Each row was made from one walk, in order. Every step used is in the known rows, and no mark comes twice. Write each row's walk.
(in the rows, 128 means zero)
Known rows:
rudepem -> numisuk -> dorusuv: [100 113 126 103 123 156 139 130  87 114 124  99 143 150 140 148 117 116
 115 129 123 121 120 113 116 144 117 121 129 111 118 118]
sube -> rumok -> pemob: [124 142 137 121 138 110 131 141 118 131 143 103 111 114 139 127 123 130
 132 124 129 126 113 108 144 137 141 150 122 154 121 127]
numisuk -> rudepem -> vimi -> sunir: [132 127 126  83 122 110 117 127 123 118 126 201 129 162 146 132 118 117
 145 119 114 136 147 130 120 124 113 150 123 127 129 129]
soze -> fezo -> rudepem -> vimi -> sube -> rumok -> tidozev: [139 101 103 151 128 123  90 134 141 142 118 154 114 202  94 111 131 104
 122 115 119 115 138 156 129 131 106 121 135 189 134 136]
fezo -> rudepem -> numisuk -> tidozev: [137 124 105 135 112 165 127 123 112 120 122 146 125 125 139 140 120 118
 117 125 126 124 117 126 113 132 131 101 132  92 119 130]
fezo -> rudepem -> numisuk -> tidozev -> rumok: [138 125 118 127 127 144 120 117 144 132 118 119 137  88 119 144 119 119
 123 131 146 130 118 138 113 116 141  95 134  85 115 136]
soze -> fezo -> rudepem: [131 138 116 144 111 146  84 124  92 126 123 200 114 172 118 138 129 110
 119 127 131 120 130 153 125 114 128 139 120 134 149 120]
fezo -> rudepem: [124 142 119 141 112 149  96 118 113 121 125 176 113 142 107 131 123 119
 125 132 109 125 130 124 125 121 138 134 117 117 137 128]
tidozev -> numisuk -> dorusuv: [115 128 110 122 114 135 131 132  90 117 125  96 128 139 111 123 131 125
 126 133 136 120 126 126 142 139 121 142 103 132 123 119]
soze -> fezo -> rudepem -> numisuk -> tidozev -> rumok: [147 121 111 133 122 142 105 123 118 136 116 147 138 118 135 146 126 111
 117 124 167 124 117 166 113 111 129  97 136  99 124 129]
numisuk -> tidozev -> rumok -> pemob -> fezo -> rudepem -> vimi: [186 136 164 170 145 120 115 123 156 144 143 152 122 101 106 134 123 134
 150 127 138 133 147 146 149  97 170 101 114 146 127 149]
pemob -> fezo -> rudepem: [135 139 137 152 114 158 102 120 121 122 130 195 110 135 105 138 123 132
 121 135 107 127 144 121 132 113 138 128 119 122 159 119]
sunir -> vimi -> rudepem -> numisuk -> tidozev -> rumok: [114 116 122 126 130 131  95 124 152 128 117 109 172  96 165 156 118 130
 120 128 163 139 116 154 131 136 142  91 141  82  96 121]
vimi -> rudepem -> numisuk -> tidozev -> rumok -> pemob: [128 141 136 143 141 111 170 130 135 127 131  94 147  86 162 139 127 132
 121 125 164 132 108 138 119 130 134 120 143  81  98 131]
sube -> rumok -> tidozev -> numisuk -> dorusuv: [117 104  90 106 113 121 152 127 110 135 122  24 120 133 107 109 131 124
 113 133 154 114 114 122 165 145 116 121 113 143 116 123]
rudepem -> vimi -> sube -> rumok -> pemob -> fezo: [139 126 159 157 154 116 123 152 155 132 148 155 118 152 120 118 125 140
 144 115  96 130 152 109 131 143 127 148 130 193 132 130]
mami -> rudepem -> numisuk -> tidozev -> rumok -> pemob -> fezo: [174 132 151 121 137 144 168 121 133 132 140 119 132  62 186 144 121 149
 130 136 152 137 113 133 118 116 136 112 153  98 121 123]
mami -> rudepem -> numisuk -> dorusuv: [123 114 109 103 120 170 156 114  79 114 124 119 130 139 163 149 111 119
 113 135 117 127 116 121 113 142 114 129 150 106 114 109]
vimi -> rudepem -> numisuk -> tidozev -> rumok -> pemob -> fezo: [136 137 154 150 140 122 171 130 139 127 135 118 145  86 165 145 127 146
 120 128 163 134 122 135 125 126 134 115 144  89 115 120]
rumok -> sube -> gado: [101 146 133 115 129 116 132 133 109 121 130 105 128 137 143 125 137 132
 118 135 119 128 125 116 131 118 137 147 122 134 159 134]
pemob -> rumok -> sube -> gado: [ 79 147 142  94 125 102 153 127 101 131 133  54 130 170 126 123 144 132
 118 139 123 128 141 121 130 123 131 129 127 114 151 135]
sube -> gado: [117 144 139 110 121 129  98 131 116 120 130 110 122 144 148 139 131 137
 110 135 117 125 126 127 141 119 139 118 115 139 141 129]
vimi -> sunir: [118 145 125  89 110 130  97 129 131 108 126 153 132 124 162 135 118 129
 123 128 124 123 128 118 111 144 114 151 138 101 134 130]
vimi -> sube -> rumok: [102 126 118 121 135 124  90 145 152 124 133 116 121 136 125 118 127 127
 122 126 101 123 127 109 113 152 118 151 137 164 123 129]
sokes -> dorusuv: [112 151 114 120 102 133 105 137 101 108 124 120 117 155 126 130 137 130
 115 133 113 126 115 131 141 140 111 149 120 136 135 122]
pemob -> fezo -> rudepem -> numisuk -> tidozev -> rumok -> sube: [132 122 130 135 136 145 158 120 140 134 125 140 141  75 118 135 127 128
 128 134 145 135 131 121 106 113 143 117 141  79 150 131]
sunir -> vimi -> sube: [ 97 122 139 119 134 139  46 130 146 116 126 164 157 144 140 132 130 128
 140 129  97 128 131 128 113 143 134 150 126 162 129 132]
fezo -> rudepem -> vimi: [148 131 127 156 115 144  90 123 122 126 127 179 113 167  94 133 117 116
 134 124 102 131 147 134 134 119 133 117 116 138 133 130]
sunir -> vimi -> sube -> rumok -> tidozev -> numisuk -> dorusuv: [ 87  90  96 110 137 128 108 127 136 136 112  62 151 142 108 109 135 124
 131 128 130 116 118 130 157 158 127 138 119 174 107 132]

Which walk is each row?
[122 123 126  97 130 119 142 133 142 129 128  71 156  69 152 132 127 123
 127 132 155 133 112 121  99 127 125 122 145  86 129 136] => rudepem -> numisuk -> tidozev -> rumok -> sube
[140 122 117 104 109 150 119 137 117 116 131  96 138 115 173 140 121 127
 112 126 137 124 113 119 109 142 115  96 134 101 116 124] => rudepem -> numisuk -> tidozev
[132 150 156 167 133 145 135 118 109 125 139 202 110 128 114 132 129 135
 137 130 111 128 136 118 138 112 151 150 114 132 154 129] => rumok -> pemob -> fezo -> rudepem
[ 99 134 115 138 112 142 148 132 102 111 118 147 133 150 151 143 123 127
 104 124 127 131 121 123 110 146 100 128 143  86 122 100] => vimi -> rudepem -> numisuk
[163 146 157 160 142 125 122 116 153 139 142 142 123  73 121 134 127 137
 140 136 148 128 130 136 144 100 173 118 117 122 132 148] => numisuk -> tidozev -> rumok -> pemob -> fezo -> rudepem
[141 135 128 106 129 102 109 131 159 130 135  67 145  72 141 122 130 124
 132 139 158 130 118 128 117 116 145 132 131 114 131 148] => numisuk -> tidozev -> rumok -> sube
[176 129 121 128 107 142 101 124 120 122 133 154 112 150 148 132 112 128
 128 131 108 136 137 135 128 125 116 124 138 142 124 117] => mami -> rudepem -> vimi
[130 117 109  94 108 117 111 129 141 133 128  52 114 122 134 119 124 124
 110 133 136 119 112 117 143 136 117 108 128 140 129 124] => sube -> rumok -> tidozev
[154 133 146 179 141 131 137 132 126 142 143 180  98 147  97 132 115 132
 142 118 110 134 150 120 161 119 152 130 116 165 137 125] => sube -> rumok -> pemob -> fezo -> rudepem -> vimi
[154 133 166 118 142 130 154 134 140 132 141  98 144  64 161 144 126 144
 132 129 153 131 119 123 119 120 140 104 134 109 126 130] => rudepem -> numisuk -> tidozev -> rumok -> pemob -> fezo
[122  95 113 101 138  96 127 133 152 138 122 112 122 167 110 102 135 112
 138 120 104 128 139 128 126 129 103 131 126 188 123 133] => numisuk -> rudepem -> vimi -> sube -> rumok -> tidozev
[102 115 117  87 100 119 173 115  89 131 121   4 131 172  93 107 143 122
 118 140 153 113 130 136 148 139 104 105 112 105 116 129] => pemob -> rumok -> tidozev -> numisuk -> dorusuv
[144 132 140 157 131 163 161 124 104 124 137 171 123 114 147 140 126 134
 128 123 128 125 123 117 124 124 143 117 126 105 133 130] => rumok -> pemob -> fezo -> rudepem -> numisuk -> tidozev
[105 132 123 143 119 133  69 122 122 117 122 162 148 145 149 144 121 130
 120 130 125 135 128 139 143 137 139 134 124 118 122 112] => sunir -> vimi -> rudepem
[118 130 118  90  88 114 161 121 110 132 121  31 122 158 102 103 149 132
 120 138 148 121 129 137 136 135  91 104 116  96 131 123] => pemob -> rumok -> tidozev -> numisuk
[163 125 146 159 151 127 140 139 146 133 147 168 106 147 146 119 119 144
 143 121  93 135 145 119 128 137 123 157 151 188 127 121] => mami -> rudepem -> vimi -> sube -> rumok -> pemob -> fezo
[127 120 101  88 105 106 162 119 104 127 116 120 117 127 113 102 150 125
 134 134 136 128 117 136 134 115  99 139 101 125 140 117] => rumok -> tidozev -> numisuk -> rudepem
[167 143 169 130 141 112 114 132 158 134 149  96 134  63 151 134 129 145
 137 136 156 129 125 131 137 109 158 114 121 134 128 143] => numisuk -> tidozev -> rumok -> pemob -> fezo
[136 108  86  77 116  92 167 126 131 137 114 129 112 148 121 102 130 122
 139 115 142 131 135 132 152 136  91 144 121 131 124 122] => sube -> rumok -> tidozev -> numisuk -> rudepem -> vimi -> sunir
[126 128 119 131 123 121 134 128 145 122 120  91 147  98 156 143 123 129
 108 130 163 132 115 141 115 134 123  98 150  70 102 121] => vimi -> rudepem -> numisuk -> tidozev -> rumok
[127 131 131 179 157 119 125 135 142 138 133 180 109 168  86 114 125 118
 151 112  91 126 142 120 131 137 140 162 126 183 114 147] => fezo -> rudepem -> vimi -> sube -> rumok -> pemob
[ 99 135 117 131 143 105 175 130 137 127 117  71 155 106 162 135 135 135
 105 132 163 135 117 138 125 123 133 115 150  79 125 132] => vimi -> rudepem -> numisuk -> tidozev -> rumok -> sube -> gado
[106 113 113 106 123 117 105 134 163 129 124  73 124 139 126 107 133 125
 116 129 118 116 119 114 117 150 106 133 140 162 128 135] => vimi -> sube -> rumok -> tidozev
[146 125 114 117 117 107 136 133 101 127 124 173 116 158  99 113 138 124
 148 121 114 139 144 139 137 113 105 141  94 147 130 113] => tidozev -> numisuk -> rudepem -> vimi
[ 88  97  90  91 138 102 122 125 140 138 110 127 139 132 111  98 149 125
 144 124 121 131 123 137 143 135 115 151 112 170 123 124] => sunir -> vimi -> sube -> rumok -> tidozev -> numisuk -> rudepem
[123 128 103 137 108 144 139 136 116 112 125 112 137 129 180 139 122 128
  99 124 146 127 114 128 115 146 108 104 145  80 107 114] => vimi -> rudepem -> numisuk -> tidozev
[100 126 146 166 165 140  96 125 143 137 132 213 131 131 108 132 126 136
 150 121  94 130 139 118 146 135 167 163 125 177 136 133] => sunir -> vimi -> sube -> rumok -> pemob -> fezo -> rudepem
[143 135 148 110 140 117 149 132 135 132 135  79 147  70 159 138 127 131
 134 128 157 129 105 128 115 124 139 108 132 102 106 141] => rudepem -> numisuk -> tidozev -> rumok -> pemob
[138 129 107 109  93 125 135 126 118 123 118  84 120 124 121 102 142 133
 119 134 140 120 114 132 135 131  98 123 112 120 139 121] => rumok -> tidozev -> numisuk
[125 139 164 146 147 141 171 116 120 135 127 174 129  92 103 149 125 134
 139 128 130 136 129 122 118 108 147 128 130 103 145 121] => tidozev -> rumok -> pemob -> fezo -> rudepem -> numisuk
[137 153 166 156 146 124 131 113 138 136 134 177 120  88  92 138 129 136
 145 135 129 133 134 130 135  98 166 146 117 123 148 134] => tidozev -> rumok -> pemob -> fezo -> rudepem
[134 117 129 176 139 142  95 139 160 134 131 195 108 170  81 122 119 129
 132 118  84 130 163 116 131 135 128 131 133 174 141 126] => pemob -> fezo -> rudepem -> vimi -> sube -> rumok
[110 108 122  98 119  89 176 124 126 137 116 100 129 202  79  86 160 120
 147 126 113 129 154 145 117 126  78 126 114 143 122 132] => pemob -> rumok -> tidozev -> numisuk -> rudepem -> vimi -> sube
[135 129 114  98 140 127 171 120 131 131 121  73 138  82 180 137 128 137
 115 140 150 137 110 138 117 115 138 117 160  92 131 135] => mami -> rudepem -> numisuk -> tidozev -> rumok -> sube -> gado
[132 153 164 114 142 100 120 128 139 131 138 108 132  84 123 133 131 132
 144 134 139 130 115 129 125 113 149 144 119 130 125 138] => tidozev -> rumok -> pemob
[ 96 126 138 163 159 151 176 133 126 131 130 197 118 135 108 131 128 134
 134 116  94 127 134  97 109 147 129 160 146 140 139 122] => vimi -> sube -> rumok -> pemob -> fezo -> rudepem -> numisuk
[125 119 112 163 139 129  89 136 157 133 125 179 111 174  78 119 120 116
 136 117  87 128 149 122 126 141 127 138 131 175 120 137] => fezo -> rudepem -> vimi -> sube -> rumok
[141 137 165 191 148 137 126 130 135 126 138 229 118 167  93 121 132 132
 153 118  79 128 159 123 118 122 138 154 122 174 144 142] => rumok -> pemob -> fezo -> rudepem -> vimi -> sube
